Each row was made from one walk, in order. Every step used is in the known rows, and no mark comes twice. Write each row's walk.
Known rows:
zumodu-romed-pemuk-vesu: [ 28.0 -42.7   6.1  32.0  -3.8   1.2 -42.6 -18.3 -17.6   0.6  -6.4  13.1
 -43.1  35.1  21.9  31.9  10.3 -12.8]
vesu-fevid-siba: [-15.8  -1.8 -43.3  16.0  -2.8   8.0  19.2  -3.4   3.0  16.6 -39.3  17.8
  13.6  -1.9   2.1 -18.5  37.0 -21.3]
vesu-pemuk: [  7.7  -1.0  -2.7  25.5  17.3  12.6   9.3 -15.9  -1.3   2.4 -34.1  28.0
 -15.0  16.4   6.5   9.0  16.4 -23.8]
zumodu-romed-pemuk: [ 16.3 -29.0  -1.1  35.6  -6.7   5.4 -23.7  -6.6 -16.7   2.6 -17.3  15.7
 -29.4  27.7   4.5  27.6  -7.2 -15.8]
zumodu-romed-pemuk-vesu-fevid-siba: [  9.4 -36.7 -36.4  36.2 -14.0   5.0 -19.5 -23.1  -7.4  11.4 -38.2  20.8
 -31.9  34.5  20.0   5.2  37.4 -31.3]
vesu-pemuk-voke-fevid-siba: [ -5.4 -14.2 -39.6  15.7   4.5   1.2   2.6 -46.1 -10.7  -0.3 -63.0   1.6
 -16.8   6.3   5.7 -17.5  53.2 -60.5]
kepu-voke-fevid: [  0.0 -22.0 -13.8  20.7  -8.3 -22.4  -8.9   6.1 -31.9  -1.8 -17.1   3.6
   0.7   9.4  20.0  -8.8  35.5 -40.9]
siba-fevid-vesu: [-10.0 -35.7  -7.8 -27.0  -3.6 -24.3  -2.1   2.7  -9.7  18.6 -25.0  18.3
   7.4   8.4  10.8 -11.5  35.1   8.7]
siba-fevid-voke: [ -6.5 -24.0 -17.5 -18.9  -4.0 -21.9 -20.4  -8.4 -22.0  -0.2 -29.7   5.1
  24.9   9.0   2.2 -17.6  30.0  -5.6]
siba-fevid-vesu-pemuk-voke: [ -1.5 -27.1  -7.9 -17.5   2.8 -20.2   0.9 -44.9 -17.4  12.1 -45.8  21.8
  -8.9  32.9  19.1 -13.3  59.9 -26.8]
kepu-voke: [ 12.8  -2.3  -0.8  24.6  -2.1  -8.7  -9.8   1.2 -29.3  14.9  -0.3   1.0
  -8.8  15.6  25.2   9.5  25.5 -25.4]
siba-fevid-vesu-pemuk: [ -8.0 -31.8  -9.2 -13.2   6.1 -15.8   8.4 -14.7  -3.1  15.7 -51.1  36.2
 -10.4  21.5   9.3 -13.6  43.9 -12.1]
siba-fevid: [ -3.4 -20.6  -5.6 -14.1  11.1  -8.3  -5.4   3.4 -15.2   0.0 -27.6  18.3
  15.1  10.3   6.2  -1.2  10.8   8.6]
pemuk-voke: [  9.7  -0.2  -1.5   7.5   2.5  -2.3  -9.7 -28.2 -24.7   2.2  -4.1  -6.4
   0.1  11.6  14.4   8.0  22.4 -15.2]
kepu-voke-pemuk-vesu-fevid-siba: [  7.1 -27.1 -35.8  25.2   1.6  -9.8 -14.2 -27.0  -6.6  10.0 -47.7  -5.7
 -23.8  15.6  28.2 -21.5  66.9 -42.6]
voke-pemuk: [  6.5 -24.4  -4.5  13.4  16.5   3.4 -11.1  -7.3   6.8  -9.8 -35.5  -0.9
 -14.5  -4.8  -6.7   0.0   4.9  -1.9]
zumodu-romed-pemuk-voke-kepu: [ 16.0 -42.8 -10.4  49.2  -9.4   0.4 -34.7 -36.3 -19.5 -11.1 -12.7  -2.3
 -20.5  51.9  -3.1  22.5   2.7 -25.2]
romed-pemuk: [ 23.7 -18.3  -9.1  16.1  -7.6   4.6 -12.6  -3.0  -6.2  -9.3 -16.5  13.8
 -27.7   5.7  -2.9  14.1   3.7  -4.4]

Which walk is each row?
[ -2.9 -40.9 -17.9 -18.9   3.4 -24.0 -27.5 -17.8  -7.1 -14.8 -59.4  -4.6
   9.2   4.4 -11.8 -25.0  25.6  -7.1]
siba-fevid-voke-pemuk
[  7.7 -32.6 -15.2  19.0  12.2  -1.4  -6.3 -20.2  10.0 -16.7 -39.1  16.6
  -8.0  14.2  12.3 -14.6  34.9 -10.8]
voke-pemuk-vesu-fevid
[ 13.7 -47.3 -42.0  35.6 -20.8 -10.9 -27.8 -25.0   3.3 -28.2 -22.7  16.5
  -1.8  37.7  -1.2 -22.1  43.5 -23.9]
romed-pemuk-vesu-fevid-voke-kepu
[  0.0 -31.6 -37.8  14.2  11.4   3.7  -6.5 -25.7  15.4  -0.1 -55.4   2.5
 -15.8   1.2   7.4 -22.1  47.6 -20.0]
voke-pemuk-vesu-fevid-siba
[ -7.8 -19.6 -37.4  17.4  -9.6 -17.6  -9.7   1.6 -25.9  15.9 -35.1 -10.2
  -7.7  -4.1  16.8 -15.8  47.6 -49.9]
kepu-voke-fevid-siba
[ 24.2 -33.8   3.0  22.3  11.9 -12.4 -36.2 -22.4 -16.5  -3.5 -16.3 -13.6
 -36.8  18.5  30.8   6.5  38.0 -25.2]
kepu-voke-pemuk-vesu
[  7.7 -53.9 -12.3 -21.3   8.0 -26.0 -47.5 -29.6  -8.1 -17.4 -47.9  -7.8
  -4.2  12.1   6.9 -21.7  40.1  -3.9]
siba-fevid-voke-pemuk-vesu
[ -0.6 -17.0  -6.1  12.1   2.7  -2.9  10.4 -14.3   4.3  18.8 -33.6  28.0
 -24.4  12.9  10.0  -4.2  40.8 -23.1]
fevid-vesu-pemuk
[ 12.7   1.1  -3.4  20.6  13.6   7.6   2.3 -46.2 -15.6  -1.6 -28.3  12.2
 -16.1  26.8  14.4   8.0  31.1 -37.5]
vesu-pemuk-voke
[ -5.1 -22.4 -33.3  14.3  -6.8 -11.0  -1.6 -18.5   4.5 -16.0 -52.7   8.2
  16.6   6.9 -10.1 -34.9  37.0 -28.3]
vesu-fevid-voke-pemuk
[ -8.7  -6.8 -32.7  15.0 -14.5  -9.9   6.3  -7.6  -9.4  -1.5 -25.5  17.1
  31.8  12.2   2.3 -26.9  41.9 -27.4]
vesu-fevid-voke
[-14.3 -40.2 -16.7  -2.6 -14.5 -23.7   0.4   7.4  -2.7   4.5 -23.3  11.8
   0.1  -8.2   5.0 -19.8  39.5 -17.6]
voke-fevid-vesu
[ -0.5 -21.3 -14.6   5.0  -2.6 -14.2  -8.2 -22.2 -24.4 -14.6 -19.4  -2.5
   8.7   4.8   9.3  -9.2  31.6 -30.4]
pemuk-voke-fevid
[ 14.7 -30.3 -12.6  30.0   4.1 -15.3 -14.5 -21.4 -13.4  -6.8 -31.1   9.3
 -14.9  29.7  30.8 -13.1  53.8 -35.0]
kepu-voke-pemuk-vesu-fevid
[  4.5 -13.0  -5.3   9.2  -2.2  -6.6   4.9 -45.0 -10.0  16.4 -27.3  12.7
 -25.3  25.1  18.8  -3.8  56.3 -37.5]
fevid-vesu-pemuk-voke
[ -8.0 -45.8 -18.6   2.1   4.4 -18.9  -2.1 -43.6  -6.1   2.9 -47.5  18.5
   0.3  46.5   2.8 -18.9  52.8 -23.3]
siba-fevid-vesu-pemuk-voke-kepu
[ -4.4 -35.5 -36.2  30.7  -9.2 -12.7 -17.2 -20.1   2.0 -14.7 -15.2  12.4
  27.9  33.2   5.8 -25.5  50.1 -19.9]
pemuk-vesu-fevid-voke-kepu
[-11.2 -36.0 -19.1  10.2  -5.5 -15.6  11.0  -8.9   4.1   1.6 -49.1  30.6
 -15.6   6.7   4.8 -22.1  47.8 -39.4]
voke-fevid-vesu-pemuk
[  3.4 -18.9 -12.3  26.3   5.1   1.7 -12.6 -28.7 -12.7  -9.6  -2.9  -9.3
  10.6  23.4  -1.9   4.7  15.9 -11.6]
pemuk-voke-kepu
[-15.5 -23.6 -38.5   7.2  -0.5  -2.7  -1.4   3.1  -2.6   4.5 -41.5  -2.1
   0.4 -20.0  -3.3 -14.9  28.3 -25.3]
voke-fevid-siba
